Each row was made from one path, in order. Every step used is in the known rows, and no mark comes twice. Write each row's path.
Known rows:
y-r: [ 12.7 -13.0  21.3   3.4 -18.9 -10.8  -3.0  20.9 -10.2  20.4  -1.1  19.6
  11.4   2.2  -7.4  13.0   7.6   1.7  11.2   2.8  27.4]
r-e-k: [  9.1 -18.1 -11.9   0.0  29.2  36.5   8.7 -21.9  -8.5  11.1 -47.6 -31.4
  42.6 -18.6  -3.2  29.5   5.7   2.9  21.6 -16.8   9.4]
k-e-r: [ -1.2   7.5  12.4   6.7 -18.3 -19.0  -0.1   7.8 -29.5   0.5 -11.0  33.4
  19.4   1.5 -14.9  -3.9  28.8  -6.3  30.2  -8.2  29.9]
x-v-q: [-19.8 -46.3   2.1  -2.2  -9.0 -25.4 -18.3  33.9   4.9 -15.9 -26.2  15.2
  -6.5  -1.0  18.8  29.2   3.1 -11.3 -15.7   6.5 -14.5]
k-e-r-y-q-v: [  7.9   1.6  12.1   5.6 -12.4 -28.4   2.0   8.0 -24.9   4.9 -28.1  31.9
  23.6  -2.4 -10.8   1.3  28.7  -5.8  35.7  -2.7  24.5]
e-r-y-q-v-x: [ 19.2 -10.6  31.2   4.4 -31.4 -25.9  -1.9   1.6   8.2  23.3 -19.6  11.9
   7.3  -4.8  -6.3  49.9  10.1  -0.2  24.6  -5.1  -2.1]
v-q-y-r: [  7.1 -25.6  26.7  -7.2 -19.1  17.5  10.0  -0.7 -22.0  16.7 -13.2  -2.1
  -9.6  10.7  13.9  24.8 -32.1   0.2  -9.8   5.4  -3.6]
x-v: [ -3.8 -31.1  -3.1  -3.5  -0.6 -30.8 -24.5  27.7   2.3 -13.6 -18.5  22.9
   1.6  -2.1  11.3   9.7  21.2  -7.2 -15.1  -1.7  -3.3]
e-c: [ 16.2  21.8 -30.5 -21.7  -3.7  -0.5   4.8   5.4   8.7  13.1 -16.7   5.9
  16.6 -13.6 -11.3  31.3  26.9   4.1  11.0   1.7  -7.3]
x-v-k-e: [-10.1 -20.1  -9.2   3.8   2.9 -13.3 -38.8  14.1  -4.9 -13.8 -45.8  34.3
  -2.3   5.9   3.1  18.2  21.9 -11.0  -9.0 -13.1   4.8]
x-v-k-e-r-y: [  2.6 -20.8  13.4   5.8  -2.2 -16.6 -35.4  12.7  -3.0  -2.1 -48.8  35.6
   3.8   8.2   4.8  28.6  17.3 -11.9   5.9 -16.7   3.0]
v-x: [-10.5  -1.4  -3.3 -11.0 -20.8  16.3 -31.7 -12.4  10.1   1.0 -21.2   5.0
  -9.8   2.2   3.7  59.9  21.5   3.8 -16.8  -4.5  -5.2]
x-v-k: [ -5.6 -26.1  -3.5   2.8   1.2 -11.9 -38.3  12.9   8.7  -9.3 -35.7  22.3
 -10.0   5.0   4.5  29.4   9.8  -8.2 -16.4 -13.5  -7.2]
q-y-r-e: [ 54.1  -9.2  20.1 -14.0   5.4  21.3   3.3 -22.3 -44.6  30.7 -14.6   2.8
  26.2  11.1   9.4  -2.1 -10.4   8.3  -4.5 -13.9  13.5]
q-e-c-p: [ 32.7  17.8 -29.2 -44.2  -9.3  -0.1   7.4  -4.9 -18.9 -21.9 -19.0  10.4
  42.3   3.7  -6.7  27.0  28.6   8.7 -21.5  -5.6   3.2]
x-v-k-e-c: [ -4.6 -13.5 -19.4  -3.7   1.8 -14.6 -36.9  16.7  -2.2  -8.7 -50.6  36.0
   3.2   1.1  -1.7  28.9  30.9  -9.5  -5.0 -13.5   1.9]
r-y-q-v-x: [ 12.0  -9.6  -2.8  -4.4   4.2  -5.8  -2.0  -5.4  10.9  15.4 -41.0  -1.6
   5.0  -6.1  11.6  29.3   6.1   1.1   8.8   8.4 -12.8]
c-e-r: [ 14.6  -5.5   1.6  -2.2 -15.4 -17.8  22.8   3.3 -14.1   4.2 -38.6  44.0
  19.1   9.6 -27.0  48.4   8.6  -7.6  14.9  -4.5   8.1]
y-q-v: [-15.8 -17.4 -47.0   3.2  -6.5 -36.3   1.5  14.5   0.9  -8.1 -16.0   8.0
  -7.0 -19.7 -14.6   3.5  20.9   2.5 -10.0  13.3   1.1]
r-y-q-e: [ 14.3  -7.0   0.5  -5.0  12.4   3.8  16.8  -8.8  -7.2  19.8 -35.5   2.0
  20.0  -0.4  12.7   6.9  -9.4   3.6  10.2   4.5 -11.3]
r-e: [ 27.1  -9.5 -11.0  -0.2  29.7  15.7   4.6 -14.5 -12.0   5.3 -25.4 -22.1
  47.1  -2.8   4.9   9.2   0.7   0.9  17.9  -7.4  -8.2]
q-v: [  4.6 -15.4   0.1  -9.4   6.4 -40.9 -20.1   2.9   1.7 -30.1 -10.3   1.9
  -0.9  -3.2  -4.0   4.5  19.3   4.7 -15.7   7.8   5.8]
q-e-r-y: [ 23.5 -10.3  42.1 -14.8  -7.1 -18.3   1.3 -11.9 -26.3   0.3 -16.6  15.5
  32.6  12.0   0.7  19.6  -1.1   9.6  -1.0  -9.4   5.2]

Which path is each row?
[ 41.3  -5.3  25.7 -13.0  -9.7  13.6   0.7 -14.8 -38.6  28.1  -3.2  13.2
   3.1  12.1   7.6  -6.5  -9.8   8.1 -13.6 -10.1  18.3]	q-y-r
[ 21.5  -5.6  33.0  11.4 -26.2 -17.6  16.1   3.7   4.4  33.7  -8.4  10.6
  11.5  -4.0  -5.9  28.3  -3.5  -3.1  35.2  -5.5  -3.2]	e-r-y-q
[ 30.7  -1.3  55.7   6.2 -20.9 -14.1   7.8  -1.3   4.5  26.6  -4.0   6.9
  14.3   4.1   0.0  27.7  -7.3  -2.4  35.3  -9.9  -1.0]	e-r-y
[-10.9 -15.3 -28.7   1.4 -22.5 -25.8  14.8   7.1 -20.9   5.4 -11.8  19.9
  11.7 -10.9 -19.0  12.7  11.7   6.6  -6.5   1.7   4.9]	y-q-e-r
[ 21.2 -21.3  12.8 -15.3 -10.5  22.3  14.0  -3.8 -23.0  23.4 -27.5  -8.0
  12.7   5.3  12.1  38.4 -23.9   1.6  -0.4   2.9  -8.6]	v-q-y-r-e-c
[ 46.3 -14.8  20.1 -13.2   5.3  31.4   5.2 -25.6 -42.7  33.6 -26.0  -1.1
  23.1   3.0   6.0   8.1  -7.5   9.3  -2.4 -17.6  22.1]	q-y-r-e-k
[  4.4   2.1  10.7   0.3 -19.1 -23.9  -8.7   3.0 -21.2   5.0 -35.5  33.3
  19.2  -1.5  -9.2  22.1  36.6  -4.9  30.5  -3.6  23.3]	k-e-r-y-q-v-x
[ -3.3 -44.6   9.2 -10.3  -8.0 -14.5 -17.0  19.3  -9.4  -8.8 -27.2  14.8
  -8.9   4.5  23.9  21.3  -4.3  -7.9 -26.3   0.7 -15.9]	x-v-q-y
[  9.2 -52.0  12.0  -8.6  -3.0 -13.1 -16.3  21.7 -17.4   0.4 -36.2  14.4
  11.9   4.8  23.4  28.5  -2.0  -7.0 -16.5  -0.5  -9.4]	x-v-q-y-r-e
[ -2.3 -14.5  -3.5 -17.0  -8.0 -29.6 -42.6  -4.8   9.0 -29.1 -26.4   5.3
  -8.5  -1.5  -0.4  46.2  33.4   7.0 -27.2   4.5   2.1]	q-v-x
[ 11.9  -4.3  16.9  -1.2   5.9 -25.9 -30.7 -11.3  -3.6 -18.2 -41.4  14.4
   0.2   7.6 -10.6  24.7  15.0   0.2   5.6  -7.9  12.7]	q-v-k-e-r-y
[ -0.4  -5.3  -6.5  -2.2  11.0 -23.3 -34.2  -9.5  -6.0 -29.5 -36.3  12.5
  -5.6   5.2 -12.9  13.7  19.7   1.4  -8.6  -4.9  14.4]	q-v-k-e
[ 11.6   8.8  28.6   4.9 -10.5 -12.2   4.0   2.5 -25.3  10.8 -21.9  29.4
  26.2   4.2  -5.6  -0.3  20.8  -7.2  40.6  -7.9  22.9]	k-e-r-y
[ 15.3 -44.9   1.4 -16.2  -4.2 -13.7 -14.4  23.1 -14.5   4.3 -42.8  15.9
  17.6   0.2  18.8  40.3   7.3  -5.6 -11.9  -0.9 -11.4]	x-v-q-y-r-e-c
[ -5.7 -50.4  26.5  -9.8 -10.6 -32.8 -16.8  27.3  -7.1 -14.3 -37.9  21.4
  11.1   6.8  20.2  39.3   0.2  -6.8 -13.4   3.1 -13.8]	x-v-q-e-r-y
[  2.0  25.1 -32.0 -14.7   1.4  -2.5   1.9   7.6 -22.9   1.4 -30.4  28.4
  27.4  -7.8 -12.6   1.5  43.9  -2.4  23.3  -0.1  19.6]	k-e-c
[-14.8 -11.5 -40.0  12.2 -14.9 -32.5  -6.9   7.6  -4.6  -4.1 -30.5  19.9
  -8.7 -14.0 -25.7  17.5  22.3  -0.3   2.2   1.2   9.7]	y-q-v-k-e-r
[  6.5 -11.6  -0.5  -5.3  11.1  14.0  19.0 -11.7  -6.7  22.9 -46.4  -2.1
  18.2  -8.9   7.7  16.8  -6.2   4.3  12.1   0.9  -2.1]	r-y-q-e-k
[ 38.3   6.0 -32.4 -16.3  27.3  15.8   8.4 -10.3  -6.3  15.5 -37.2 -17.9
  59.8 -12.2  -2.7  29.9  19.0   3.8  25.7  -6.8 -13.3]	r-e-c
[ 73.4   6.2   2.5 -27.3  -5.8  27.4   9.8 -18.4 -38.1  26.4 -17.2   1.7
  37.7   9.3   6.3  12.5   3.1   5.9  -3.4 -17.1  13.5]	q-y-r-e-c-p
[ 22.6  -7.3  32.1  11.7 -22.5 -23.0   2.8  -2.1   7.5  24.6 -19.9  10.0
   4.4  -1.5 -10.5  39.3  -3.0  -2.1  29.9  -9.3  -2.8]	e-r-y-q-v-k
[ 38.7  -8.2  -1.9  -6.3  -1.1   0.6   2.6  14.0 -14.7  30.5 -26.6   5.7
  53.2  -6.2  -8.7  33.9  21.6   3.9  28.8  -0.8  17.8]	y-r-e-c
[ 15.8 -28.3  23.2  -7.7  -8.6  23.4  11.9  -5.6 -27.0  18.4 -22.1  -9.6
   6.9  10.0  15.1  27.3 -32.2   0.6  -4.9   1.9  -6.2]	v-q-y-r-e
[ 12.0  -3.3  -5.8   3.0  14.5  -3.0   1.8  -7.4   0.6  13.4 -48.5   5.7
   7.4  -3.0   5.2  12.4   0.7  -2.7  19.4   4.3  -4.4]	r-y-q-v-k-e
